What can hang from each mark
j_585: j_162
j_162: j_585
j_429: j_770
j_465: j_547 j_585 j_801 j_805
j_805: j_338 j_429 j_804
j_547: j_338 j_429 j_804
j_804: j_770 j_805
j_801: j_162
j_770: j_338 j_429 j_465
j_956: j_162
j_338: j_770

Every row comes from one small tree of marks. Brackets hold a mark, then the marks that hang from it, in the order of their numbers. Every link used is in the known rows. Which tree was each row made from?
(in the rows, 128 means zero)
Known rows
(j_770 j_338 (j_465 j_547 (j_585 j_162) j_801 j_805)): [115  88 132 133 222 106  92 109 127 212 141 116 141  96 123 132 119 148
 189 186  23 176  72 134 198 110 154 122 138 142 143 131 126]
(j_338 (j_770 (j_465 j_585 j_801))): [128  83 112 141 142 154 142 184 133  75 140 128  97 107 146 138 143 112
 129 196 114 131 117 133 132 105 105 148 124 108 161 101 128]
(j_338 (j_770 j_429 (j_465 j_547 j_585 j_801))): [122  93 123 134 154 155 131 163 109 147 147 113 126 116 126 133 145 119
 159 203 126 185 117 132 130  73 133 145 118 132 218 124 128]
(j_801 (j_162 j_585)): [118 133 132 125  72 116 135 119 108  85 126 128  81 128 148 133  76 110
 135  58 138 113  90 147 121 111 113 140 101 131  60 111 125]
(j_465 (j_547 j_429 j_804) (j_585 j_162)): [105 158  85 151 112 133  93  93 123 186  65 147 176 137 127 113 110 109
 124 146 101 116 146 137 149 238 119 104 132 138 127 103 175]
(j_429 (j_770 j_338 (j_465 j_547 j_585))): [139  99 181 138 168 121 114 180 146 174 133 167 133  99 125 137 113 117
 178 147 111 147 121 107 185 143 151 161 121 139 168 128 130]
(j_429 (j_770 j_338)): [149 145 152 112 166 128 133 207 146 106 127 153  99  86 143 131 122 100
 119  94 119  89 120 116 153 129 123 159 123 133 152 134 117]
(j_429 (j_770 j_338 (j_465 (j_801 j_162) (j_805 j_804)))): [153 110 200 170 134 109 128 164 115 140 142  86 133 140 139 125 103 145
 143 135  90 163 108 101 173  87 143 133 133 130 104 143 123]
(j_770 j_338): [134 139 111 109 200 117 134 142 140 123 133 159  84  82 143 135 144 117
 124  81 110  85 112 132 153 146 129 139 118 136 111 121 117]
(j_465 j_801): [124 133  99 105 148 135 150 127 124  76 134 106  91 109 141 121 153 110
  69 123 132 117  97 139 107 111  95 137 117 133 120 121 121]
(j_465 j_547): [111 142 109 116 138 129 124 108 138 155 132 150 121 107 134 124 155 112
  86  87 146 131 105 129 114 152 138 137 117 146 145 153 123]
(j_338 j_770): [130 137  92 125 133 153 139 194 142  72 134 152  85  95 158 132 156  96
  90 113 134  84 120 135 106 123 111 146 124 115 165 132 115]
(j_770 j_338 j_429 (j_465 (j_585 j_162) j_801 j_805)): [127  89 138 115 236 108 107 126  98 183 143 103 122  95 128 134 112 153
 221 198  41 158  69 146 186  48 126 116 128 143 152 109 116]
(j_804 (j_770 j_465) j_805): [123  99 145 114 125 171 131  62 160 106 162 134 106  82  95 129 132  83
 130 106 146  82 125 133 120 103 146 121 114 127   4 120  96]
(j_770 j_429): [124 143 117  99 155 128 139 125 110 120 135 136  96 104 141 125 148 116
 120  97 162 111 102 144 102  88 107 133 106 142 147 128 111]
(j_805 j_429 j_804): [137 167 109 151 122 123 136 102 114 122 125 135 102 218 121 121 144 123
  65  75 122  74 145 125  90 202  68 121 147 121 107 120 125]
(j_429 (j_770 j_338 (j_465 j_585 j_801 j_805))): [150  97 167 126 175 117 132 191 135 120 139 124 136  95 139 133 108 151
 177 201  73 176  83 118 179  93 132 156 129 122 165 122 129]
(j_547 j_338 j_804): [110 159  91 129  83 106 134 122 151  93  77 158 151  98 143 122 130 124
 108  60 196  83 193 134  93 146 134  91 121 123  92 110 162]
(j_162 j_585): [122 129  96  95 114 126 142 126 137  97 129 152  83 113 148 137  88 114
 124  79 125  91  85 149 108 115  79 135 107 127 116 114 122]
(j_429 j_770): [139 144 148 115 113 137 136 195 142  81 124 148 103 105 148 122 128  94
  88 101 152  92 115 122 113 121 102 157 117 129 153 139 118]
(j_547 j_338 (j_804 j_770)): [115 166  93 139  71 104 133  96 163  93  83 156 150  84 115 121 120 107
 108  76 205  77 184 132  92 124 131  91 126 118  15 108 160]
(j_956 j_162): [127 132 116 115  82 118 148 121 118  88 126 146  86 109 155 121  95  91
 115  88 163  50 103 158 128 132  96 158 119 135 150 117 112]
(j_465 (j_547 (j_429 j_770)) j_585 j_801 (j_805 j_338)): [141 167 113 109  75 111 111 143 118 146 101  99 190 179 116 124 110 192
 115 251 113 242 113 121 145 172 147 153 161 119 216 148 157]
(j_770 j_429 (j_465 (j_547 j_338) j_585 j_801 j_805)): [113 102 127 118 136  98 110  97 101 182 129 108 183 115 119 129 131 181
 199 204 142 245 102 142 114  57 170 121 121 140 188 140 140]
(j_338 (j_770 j_429 (j_465 j_801 (j_805 j_804)))): [138 105 125 149 145 143 139 152 108 135 154  89 128 138 149 127 148 147
 134 178 111 158 105 122 110  45 111 114 133 113 189 144 114]
(j_429 (j_770 j_338 j_465)): [146  95 186 114 176 127 130 193 145 124 140 153 108  84 140 137 120 109
 152 100 119  85 126 109 172 123 131 154 111 140 132 134 112]
(j_770 (j_465 j_585)): [119  79 138 134 142 124 132 118 135 113 136 171 103 110 142 138 136 125
 153 147 142 116 102 133 138 138 104 136 107 125 101  95 129]
(j_805 j_804): [131 149 108 167 119 122 136 105 137 134 127 148  92 158 147 120 147 117
  69  86 152  83 126 122 102 147  83 112 134 119 100 118 127]

Which tree is each row?
[148 116 139 179 176 114 136  78 122 184 146 120 101 141  96 129 121 122
 161 176 127 135 120 117 156  75  97 112 134 123  49  85 129]	(j_805 (j_804 (j_770 j_338 j_429 (j_465 j_585 j_801))))
[139 192 128 153  75  95  98 140 125 177 105 127 193 202 113 119 123 164
 104 102 128 168 153 115  78 173 146 123 167 123 193 183 139]	(j_465 (j_547 j_338) (j_805 (j_429 j_770) j_804))
[127  92 137 115 155 151 136 176 116 111 151 137 100  95 149 137 152 109
 149 129 148 101 124 131 118  74 120 136 104 129 175 132 104]	(j_338 (j_770 j_429 j_465))
[112 105 123 141 121 142 128 144 150 148 133 136 171  92 153 128 140 144
 129 134 114 152 122 115 135 125 159 108 126 115 170 160 137]	(j_338 (j_770 (j_465 (j_547 j_804) j_805)))
[118 176 106  93  72 151 142  85 151  84 109 123 134 187  99 124 117 131
  86  69 150  75 219 130 121 194 134  95 156 112  96 110 135]	(j_547 (j_804 (j_805 j_338 j_429)))
[130 128 130 121 166 117 149  77 135 126 128  99 159 111  96 125 113 143
 136 130  82 124 126 119 158 138 122 102 134 119  21 118 143]	(j_547 (j_804 (j_770 j_338 (j_465 j_801 (j_805 j_429)))))
[161 175 147 153 148 120 131 173 123 135 121 133 108 204 115 125 120 115
  93  81  96  73 161 108 130 196  85 144 155 123 143 128 123]	(j_805 (j_429 (j_770 j_338)) j_804)
[121 150 122 127  95 133 123  91  79 131 109  71 150 147 122 114 139 118
  81 126 128 185 113 129 124 192 160 150 107 159 100 146 145]	(j_465 (j_547 j_429) (j_801 j_162))
[108 165 122 152  35 144 131  66 133 126 104  83 152 179  96 115  99 131
 114 150 155 210 186 131 157 142 187 107 154 122  96  96 165]	(j_465 (j_547 (j_804 (j_805 j_338))) j_585 (j_801 j_162))
[127  98 188 122 121 137 122 162 141 148 140 144 137 107 132 127 130 104
 119 107 152 124 121 105 135 127 135 153 106 146 158 159 119]	(j_429 (j_770 (j_465 j_547)))
[114 179  91 108  75 148 129  99 147  75  86 130 165 149 104 119 121 116
 113  50 159  78 230 144  79 189 155  93 141 121  95 112 148]	(j_547 j_338 (j_804 (j_805 j_429)))
[135  98 140 109 186 167 137  74 158 117 166 100 100  72  83 131 129  87
 145 130  98 102 127 130 158  91 162 127 124 134   8 112  99]	(j_804 (j_770 j_338 (j_465 j_801)) j_805)
[113  90 150 126 154 125 119  95 110 194 143 151 134 118 121 132 136 133
 184 156 157 178 103 132 136 103 138 134 101 149 165 121 128]	(j_770 j_429 (j_465 j_547 j_585))
[117 102 166 181 101 109 122  60 103 185 149  75 155 165 132 117 133 160
 115 132 115 210  89 110 136 105 155 109 128 138  87 160 129]	(j_770 (j_465 j_547 (j_801 j_162) (j_805 j_804)))
[131  90 120 129 154 155 143 181 110  99 144 115 102 110 140 135 143 116
 159 205 130 151 117 138 125  62 107 144 115 121 192 103 124]	(j_338 (j_770 j_429 (j_465 j_585 j_801)))
[119 115 136 171 114  89  97  77 112 234 124 147 184 155 125 129 128 187
 202 169 158 214 125 127 111  89 160  98 135 130 172 139 144]	(j_770 j_429 (j_465 (j_547 j_338) j_585 (j_805 j_804)))
[121 173  77 112  60 154 120  91 141  85  61 130 192 120 123 117 122 125
 118  84 173  88 228 139  88 227 172  91 125 129  87 111 165]	(j_547 j_338 j_429 (j_804 j_805))
[134 112 118 164 119 142 110 128 125 178 132 128 174 147 149 130 150 155
 119 160 103 154 119 108 122 180 145 120 136 118 173 169 132]	(j_338 (j_770 (j_465 (j_547 j_429) (j_805 j_804))))
[144 161 125  91 130 131 141 173 106  66 133  79 138 157 125 116 126 143
  85 155  76 162  81 133 101 127  97 158 143 119 180 157 119]	(j_465 j_801 (j_805 (j_429 j_770)))
[127 113 155  96 121  96 125  73 130 151 158 129 123 111 104 139 124 161
 160 149 167 133 100 127 134  41 132 112 126 127  54 145 104]	(j_804 (j_770 j_429 (j_465 (j_805 j_338))))
[127 120 111 111 115 116 113 178 126  83 121 144 146 124 136 143 144 153
 148 117 126 108 155 138  85 138 146 130 135 114 160 154 122]	(j_547 (j_338 (j_770 (j_465 (j_805 j_429)))))
[140 131 136 148  83 117 129 144 130 121 137 135 101 251 111 146 139 150
  87 113 141  60 213 108 121 182  88 115 172 103 136 129 117]	(j_805 (j_338 (j_770 j_465)) j_429 j_804)
[127 166 113  71  95 151 129  99 140  78 138 125 100 196  92 135 131 130
  92  81 137  76 188 142 110 183 138 129 157 122 117 127 101]	(j_804 (j_805 j_338 j_429))
